Known rows, with every step that occurs
puzem-roner: [-18  19  22  -4   5 -15  15  15   0  10  -5  30  33  59  51   3  17 -29
 -21  10 -22   6  39 -15 -35]
roner-nuvus-keka-nabigul: [ 25 -23  -4 -10  -4 -15  18   3   5   4  19  10   0 -21   4  21  -9   7
 -19  -8  30 -35 -13  -5  34]
keka-nuvus: [ 19  -2 -27  -6  16  44 -31   3 -19   1  34  14   2  13  17  26  -2   2
  -3   1  26 -11   9  12 -32]
nuvus-roner-nabigul: [  3 -19   9  15 -18   2  24  -1   7 -22 -44  31 -28  25 -20  -9 -24   6
  -2 -14 -10  11 -17 -27  19]
kudigif-roner: [  7  24  22 -14  -1  43 -22  -6 -13 -18  29 -17 -11  22  47 -21 -22 -19
  14   2 -16  12   7 -12 -13]
roner-nabigul: [  4  -4  -9  17  -7  -7  10 -23  -3 -49 -31  23 -38  38   1 -24 -17  -3
  -6  11  -8  -2 -12 -33  14]
nuvus-roner-kudigif: [ -5  -2  15 -17 -36 -20  34   6  -7  32   1  26  26   1 -18 -28  24  15
  34 -10  16 -14 -14 -25 -13]
puzem-roner-nabigul-keka-buron: [-29  50 -11  12   4 -28  -8 -18   4 -38  -1 -28 -11  61  -4  -4 -18  -9
 -16  -7 -51  41  -4  13  17]
buron-keka: [ 17   1   2   3  13  28  13  19  26 -15  29  41  16   8  20  17   4 -12
   9  10 -32  12  36 -13 -35]
puzem-roner-nuvus-keka-kudigif: [  8 -41  -6  39 -16 -16  27  27  -8   6 -24   4  18  -5   6  -2  42  -7
  10  13  46 -26 -14  29  15]
kudigif-keka-nabigul-roner: [-31  37  -7 -37   6   6 -42 -29  12  34 -23 -44 -12 -41  -6   9 -28 -18
 -32   2 -15  20  19 -19   0]
nabigul-keka-kudigif: [-26  23  -5  21   0 -38  -9  -9  15  -5 -23 -29  10 -19  -6 -18  33  23
   8 -17  -5 -10  -6   5  12]
roner-nuvus-keka: [ 53 -26  30  17 -11  15  16  43 -28  -4  26  30   9   7  14   5  20  -6
  -3  22  54  -5  27  24  11]
nabigul-keka: [ -9  58  35 -11  21 -25 -22  -5   6  -2  19 -12  18  -9   6  -8  14  26
 -19 -11 -32  27  45  -7  -5]
buron-keka-nuvus: [ 23 -25 -31  -5  34  59 -18  11  -1  10  44  29  14 -13   3  47  -3  -2
   0  11  -1   1  18  23 -49]
roner-kudigif-keka-nuvus: [ -6 -19 -32 -20  10  33 -36 -23 -31  39  18 -12  -3 -25  14   0  18  18
   6   5  16 -22   7  26 -53]
keka-kudigif-roner-nuvus: [ 13 -36  15  13  16   7 -10  17 -10 -13 -21 -16 -34 -16  -1  -9  -4  -1
  26  18  25 -18 -15  25   3]
kudigif-roner-nuvus-keka: [ 52 -30  35  10  -5  33  10  38 -34   0  35  11   6  -5  20   3   6 -11
   1  26  44   5  19  30   9]
puzem-roner-nabigul-keka-kudigif: [-40  -1  -9  27   9 -53   8 -20  13  -4 -50 -26   4 -17 -20 -17  27  17
  -5  -3 -21  -5 -18   7  15]
buron-keka-nuvus-roner: [ 18 -29   4  -7   4  54   6  42  14  38  17  36  23 -13 -16  50 -10   8
   6 -28   0  19  12  18 -31]
roner-nuvus: [ 30 -14  22   9  12  -8  -5  30  -7 -18 -13  22 -26  13   5   1   5   5
   8  15  37 -18  18   5  -4]
keka-nabigul: [ -6  18 -18 -23  -4 -20   0 -24  24 -13  10   4  -8   8  21   7 -18   5
 -13 -29  -5 -37 -15 -38  19]
roner-kudigif: [ -3  13  -2 -15 -23 -29  20 -17 -18   6  15  18  16  14   4 -42  31   6
  30  13  17 -29  -9 -32 -18]
buron-keka-kudigif: [ -8 -16 -29  30  -5   1  16   8  30 -15 -16   8  10  -9   2  -1  27  -3
  27  -2  -5 -19 -13   1 -10]
puzem-roner-kudigif: [-24   2   7 -17 -12 -42  35 -11 -19  31   1  24  42  24  13 -31  40  -9
  12  25  -4 -21   2 -22 -36]
roner-nuvus-keka-kudigif: [ 17 -37  -9  41 -22  -8  19  25  -8  -8 -18   0   5 -11   1  -8  38   1
  19   6  55 -33 -20  25  24]
buron-keka-nabigul: [ -2  -4 -23 -19  14  -6  14 -14  43  -5  20  19   4 -18   7  26 -21   2
 -10 -16 -32 -24  -6 -29   2]

Rows
[  8 -13 -16  36 -34  -1  17  14  -4 -11  -5  -1  17   6  18 -14  38  -5
  18  -4  41 -25 -16   9  20]
nuvus-keka-kudigif
[-16  75  -7   6  -5 -15 -25  -6   7 -38  26 -33  -4  59   9  -2 -11  -5
  -2 -22 -33  37   8  11  15]
nabigul-keka-buron
[ -3  29  -1 -28  -2  12 -20 -10   3  27   4 -23  11 -31 -14  20 -25 -29
 -35  11  10  25  15 -19  19]
nuvus-keka-nabigul-roner
[-25  17 -13 -38 -11 -32   2 -36  -9  38  -4 -14  16 -33 -34 -21   4  -6
   6  20   8 -13 -20 -34  -5]
keka-nabigul-roner-kudigif
[-14  32  23   0  26 -37  -9 -25   3 -17 -11 -10  -9 -14 -19 -17  -1  29
 -26   1 -42  28  20 -11  12]
roner-nabigul-keka
[-20  48  -7  12  -8 -18  -8 -11  10 -37   0 -28 -19  49 -18  -2 -25   2
  -6 -23 -41  45 -13  12  29]
nuvus-roner-nabigul-keka-buron
[-31   0 -24 -35 -10 -33  -3 -49  12  26  -5 -22  -9 -28  17 -19   2  22
  -5 -22 -15 -48 -18 -25  -2]
roner-kudigif-keka-nabigul
[-17  26  30  -6  31 -18 -17 -32  -4 -13  -4 -28 -12 -24 -16 -19 -17  24
 -21   5 -52  37  13  -3  11]
kudigif-roner-nabigul-keka
[ 25 -22  31  -1  21  18 -15  20 -15 -15  -1  -4 -34  -3  10  -6 -14  -3
  15  22  20  -4   7  14  -6]
kudigif-roner-nuvus
[ 30  16 -11  26 -28  16   2  27 -16 -40  32  -3 -11  68  16   7  -7 -27
   8   3  27  14  -3  31  26]
roner-nuvus-keka-buron
[-11 -38 -18  21   5  15  11 -31   1 -38 -34  -8 -39  -6 -12 -24 -25 -10
  12  20 -30   1 -41  -8  13]
buron-keka-kudigif-roner-nabigul
[-28  23  30  -2  35 -47   1 -20   2   2 -20  -6   9  -7 -15  -7   3  18
 -39   8 -56  33  28  -3   1]
puzem-roner-nabigul-keka
[  0 -20  -3 -21 -21  -2  21   3 -18  47  11  22  28 -13 -29  -7  22  19
  31  -7  24 -18 -22  -6 -26]
keka-nuvus-roner-kudigif
[ 18 -12   7  -8  -9  44  -3  36   2  33   9  26  13   4  -7  37 -10  10
   5 -36  19  12   5  10 -19]
keka-nuvus-roner
[  4  -9   6  12 -17  38  -4   0 -15  -6  16 -31   3  -4  31 -22   1 -17
  23   4   6  -1 -21  14   8]
nuvus-keka-kudigif-roner
[-18  40  -7 -33   5   3 -32 -20  14  19 -13 -27  -3 -23 -16  15 -32 -24
 -30   6  -4  20  10 -31  12]
keka-nabigul-roner
[ 15 -28   0 -11   3 -23  26   6   5  16  12  14  12 -14   9  24  -4  -1
 -27  -1  20 -30  -8   0  25]
puzem-roner-nuvus-keka-nabigul
[-16  26 -11 -31  19  11 -22 -13  27  25  -3 -17   6 -40 -25  31 -33 -27
 -29  12 -23  28  16 -24  -1]
buron-keka-nabigul-roner
[ 26  11  -6  21 -24  27  -3  22 -21 -38  37 -16 -14  61  19   4 -16 -30
  11   6  18  21 -10  37  25]
kudigif-roner-nuvus-keka-buron
[  5 -16   8 -13 -10  49 -15  26   1  49  -1   8   5 -13   4  27  -4  17
   2 -40   9  13  16  21 -30]
kudigif-keka-nuvus-roner
[  8 -48 -12  12   6  26  20   2   7  -5 -28  34 -21  -2 -38  19 -28   8
  -5  -4 -13  14 -21  -2  -1]
buron-keka-nuvus-roner-nabigul
[-30  -3  -6  27  -2 -40   7 -12  19  -3 -51 -25  -2 -27 -35 -16  19  28
   5 -20 -12  -2 -25   6  27]
nuvus-roner-nabigul-keka-kudigif
[ 15 -46  12  13  24  15  -5  22  -2  -7 -15 -10 -28 -31  -7   2  -5  -2
  26  23  12 -11 -11  29  -6]
buron-keka-kudigif-roner-nuvus
